Known rows, with every way that one mark hangs from another
(vuba (zadogo (govir zeme))): [ -2  -5  -2  -7  -6  -8  17 -38  -4  -5  -5  -4  -3  14 -21 -23  -4 -27
  -9 -31   4  -1]
(vuba (govir (zeme tuzu vabe)) zadogo): [ -4   0  27 -10  10  -7  34 -18  17 -15  13 -16  -3  -4 -22  -2  13 -44
  19  -3  -4   3]
(tuzu (vuba (zeme vabe)) (zadogo govir)): [ -2 -15  -7  -1  -7  18   8   4 -11  -2  19 -13   8  18   7 -23 -31 -19
 -10 -20 -19  24]
(zeme govir vabe vuba): [ -7   0  27 -14  25   3  51  13  -5  11   0  -8   5 -20  16  -2   5 -18
  -4  37  -6   0]
(govir (zadogo tuzu) (zeme vabe vuba)): [-12  -1   7  -8   2 -13  35 -16 -25 -14 -36 -18  -7  22 -13 -14  22  -9
   4  18  11 -13]
(vabe (vuba tuzu (zadogo govir))): [-10 -20 -10  -4  -8  -7   9 -41  16   9   4  11   7  18  -8 -22 -16 -17
 -11 -27  14   1]
(zeme govir (tuzu vuba) (vabe zadogo)): [-19   2  40  -9  17  18  47   4   9  22  -7   7   9 -31  21   1  -2  -7
  10  26 -11  31]
(vabe (zadogo (tuzu vuba))): [-14  -9   3  -2  -7   9  27 -44 -20  18 -38  14   6   6  15 -26   3   9
  -4 -16 -22   8]
(zeme vabe): [ -1   0  12 -11   0   1  35  -5  -7   8  -4 -11   0  15   0 -10   4 -21
   4  11  -4  -1]
(vuba tuzu (zeme govir)): [  2   1  14  -7   3  19   7   6  11 -15  20   2  10  -9   4 -11  17 -37
   7   0   5  17]
(vabe (vuba zadogo)): [-12  -4  11  -7  -1 -17  32 -40  16  20 -12  13   7   8  -6 -14  -2 -13
  -6  -8  -7 -21]
(vuba govir (tuzu zadogo) (zeme vabe)): [  2 -16   4  -4  -4  19   5  10  11 -19  43 -12   7   1  -7 -17   8 -53
  17 -16 -10  25]
(zadogo govir (tuzu (zeme vabe vuba))): [ -6 -15 -13  -9  15   5  37   5 -41   1 -14 -26   0  30  20 -15 -16  -4
 -18  15 -11 -10]
(govir zeme): [ -1   9  15  -9  -2  -5  23 -26 -12  -3 -12  -5  -3  13 -11 -24  13 -17
   0 -12  -1  -1]
(govir zadogo zeme): [ -5  12  15  -6  -8 -15  20 -21  -7  -9 -30   2  -7  21 -27 -14  22 -15
   4  -3   9   6]
(vuba (tuzu (zadogo govir)) zeme): [  0 -15 -14   0 -15  21 -12  -6   3 -15  34  -1   4  19  -2 -36 -14 -36
  -2 -34   1  25]
(zadogo (tuzu (vuba govir))): [ -1 -13  -7  -2   5  -3  13 -44 -17  -1 -25   3   5  13   7 -21   4   1
 -12 -23 -37   0]
(tuzu zeme): [  0  10  14  -8   7   6  34   1 -22   2  -7  -5   2  21   9  -8  -1 -11
  -6   3 -19   5]
(zeme (vabe vuba)): [-10  -6  11  -9   2 -13  34 -16   5  26 -12  -6   5  16   3 -15  -1  -9
  -4  17   0 -17]
(vabe (vuba (zadogo govir (tuzu zeme)))): [-12 -16 -21  -3   1 -14  23 -37 -11  13 -22  -1   7  27   7 -22 -16  -4
 -26 -17 -16 -34]
(zeme (tuzu vuba (zadogo govir))): [-12  -5   4  -2   0  12  11 -20  -3   4  12   6   1  12  15 -32 -38   2
 -14 -26 -22  26]
(zeme govir): [ -3   6  17 -11  10  -1  30  -8   3  11  -8   9   5 -17   9 -14  13 -18
  -7  10 -12  -3]
(vuba govir): [  2  -6   6  -8   5  -9  18 -22   2   5  -7   4   1   6  -8 -15  12 -23
  -3  -7 -22   6]
(zeme tuzu vabe): [ -7   5  23 -12   5   4  35   0   5   3   5 -13  -4  15   4  -9   0 -19
  13  20   0   3]

Rows
[  7 -11   5  -8   4   1  15   7   7  -6  10 -17   4  11 -12  -3  14 -45
  11   8 -15   9] -> (vuba govir (zeme vabe))
[-15  10  32  -4  16  15  30  -6   7   5  14  14   8 -28  26 -20 -14  -3
  -7  -5 -30  17] -> (zeme govir (tuzu vuba zadogo))
[-13 -15 -13  -3  -4 -35  10 -43  10  13 -47  14   2  20 -15 -20  23  -3
 -10   3 -13 -26] -> (vabe (vuba (govir (zadogo tuzu))))
[ -7  12  22  -6  17  13  39  15 -11   6  12   6  10 -23  23 -15  -1 -19
 -13   3 -33   0] -> (tuzu zadogo (zeme govir))
[ -7  -6  12  -7  12 -18  25 -10   0  -2 -24  11  -2  11 -17  -2  14 -14
  -1  15 -12  18] -> (zeme (vuba (govir zadogo)))
[-16  -5   7  -7   0 -19  17 -44  22   8  -4   0  -1  14 -16 -26 -14 -14
  -9 -16  11 -14] -> (vabe (vuba (zadogo (govir (zeme tuzu)))))
[-19 -13   0  -7   0  -8  22 -11  18  25  14  -4   1  11   9 -33 -29 -12
 -10   5  -3  -9] -> (zeme (tuzu (zadogo govir)) (vabe vuba))
[  4  -8  13  -9   3   3  17 -14  -3 -18  13 -19   0   6 -17 -13  20 -39
  14 -13   9  21] -> (vuba (govir (zeme vabe)) tuzu)
[-20 -14  23 -10   6   5  37  -6  21  33  -5  12  13 -29  11 -11  15 -20
   7  23  15  10] -> (zeme govir (vabe (vuba tuzu) zadogo))
[ -4 -16 -24  -6 -10  -7  15 -48  -7   0 -17   1  -1  21  -4 -29  -5 -18
 -15 -28  -9 -22] -> (vuba (zadogo govir tuzu))
[  0  -7  -2  -1  14   5  22 -21 -34  -6 -23  -5   8  19  16 -11  -2   3
 -15 -18 -46   5] -> (zadogo (tuzu (vuba govir) zeme))
[ -9   8  31 -10  31   8  57  11 -11  -1   3   4  10 -23  17   9  -1 -18
  -9  18 -22   0] -> (tuzu (zeme govir (vuba zadogo)))
[ -5  -2  24 -10   9  12  33  -5 -18 -17  11 -22  -1  11  -3 -13   7 -22
  12   3  22  19] -> (govir (zeme vabe (vuba tuzu)))
[ -2 -11   5  -4  -2   9   9 -19   6  -9  26   9   4  -4  -2 -27   6 -33
   4 -31 -17  22] -> (vuba govir (tuzu zadogo))
[-10  11  32  -7  19  10  29  -9   6   5  -3   9   7 -15  21  -8  -6   1
  -5   9 -19  18] -> (zeme govir (tuzu vuba))
[-11  -8   2  -9  -1   6  22  -1   6   6  22 -10  -4  11   6 -29 -24 -23
  -2  -1  -6   8] -> (zeme (tuzu (zadogo govir)) vabe)
[ -3   7  24  -7  15  19  37   5  -3 -14  17   5  11 -16  10   5   7 -30
   1  -6  -6  13] -> (vuba (tuzu (zeme govir)) zadogo)
[-11   9  28  -9   1   6  32  -5   2  -8  20 -16  -5   0  -2 -27   0 -27
  13  -2  -2   1] -> (govir (zeme (tuzu zadogo) vabe))
[ -7  -5  -3  -4  -6  11  -2  -1  14  -6  28  -2  -1  16   1 -34 -20 -29
  -1 -14 -10  12] -> (vuba (zeme (tuzu (zadogo govir))))
[ -6  -9  -6   0  -5   9  11 -25 -16  10   2   9   5  13  11 -34 -33   1
 -23 -35 -26  22] -> (tuzu vuba (zadogo govir))
[-11 -18  20 -11  15   0  46  -4   0  22 -10   1   3 -13  -1  -4   9 -25
  10  23 -13  22] -> (zeme (vabe zadogo) (vuba govir))
[-10   9  21  -7   4 -14  29 -15 -14  -9 -28   0  -6  17 -20 -11  16  -7
   2  10  10  11] -> (govir zadogo (zeme vuba))
[-19 -21 -17  -5 -12 -18  12 -58  -4  31 -43   6   2  12  -5 -48   4  -1
 -17 -16   6 -22] -> (vabe vuba (zadogo (govir zeme) tuzu))
[ -1 -13   2  -5   3 -16   4 -19  21  12  -3   4   9  12 -10 -16   9 -26
  -3   0 -17  -7] -> (vabe (vuba govir zeme))
[-10  -3  23  -7   5  17  33  -2 -15 -17  28 -17   0   0   2 -25  -1 -26
  10  -9  11  18] -> (govir (zeme vabe (vuba (tuzu zadogo))))
[ -5  -8   5  -3  -7   4   1 -15  15   0   9   2   9  23  -2 -20   5 -21
   5  -8  11   4] -> (vabe (vuba tuzu zeme))
[-13   5  37 -15  30   6  50  18   8   6   9  -9   2 -21  20   0   1 -17
   5  46  -1   4] -> (zeme govir tuzu vabe vuba)
[-18 -25  -6  -5  -1 -20  21 -52  12  36 -39  19   7  -3   0 -31  19  -7
  -5  -2 -19 -20] -> (vabe (vuba govir) (zadogo tuzu))
[  8 -11   3  -3  -2  11  -5  -8  11 -21  20  -2   5  13 -13 -12  16 -41
  13 -17  -4  26] -> (vuba govir tuzu zeme)
[ -7  11  28 -12   5   1  33  -7  -1  -7   4 -22  -6  12  -7 -14   8 -23
  15  11  10   2] -> (govir (zeme tuzu vabe))
[-18   1  29 -10  15  10  44   9   1   3  23 -10  -2  -2  16 -18 -15 -17
   9  20 -10   6] -> (zeme (tuzu zadogo) vabe vuba)
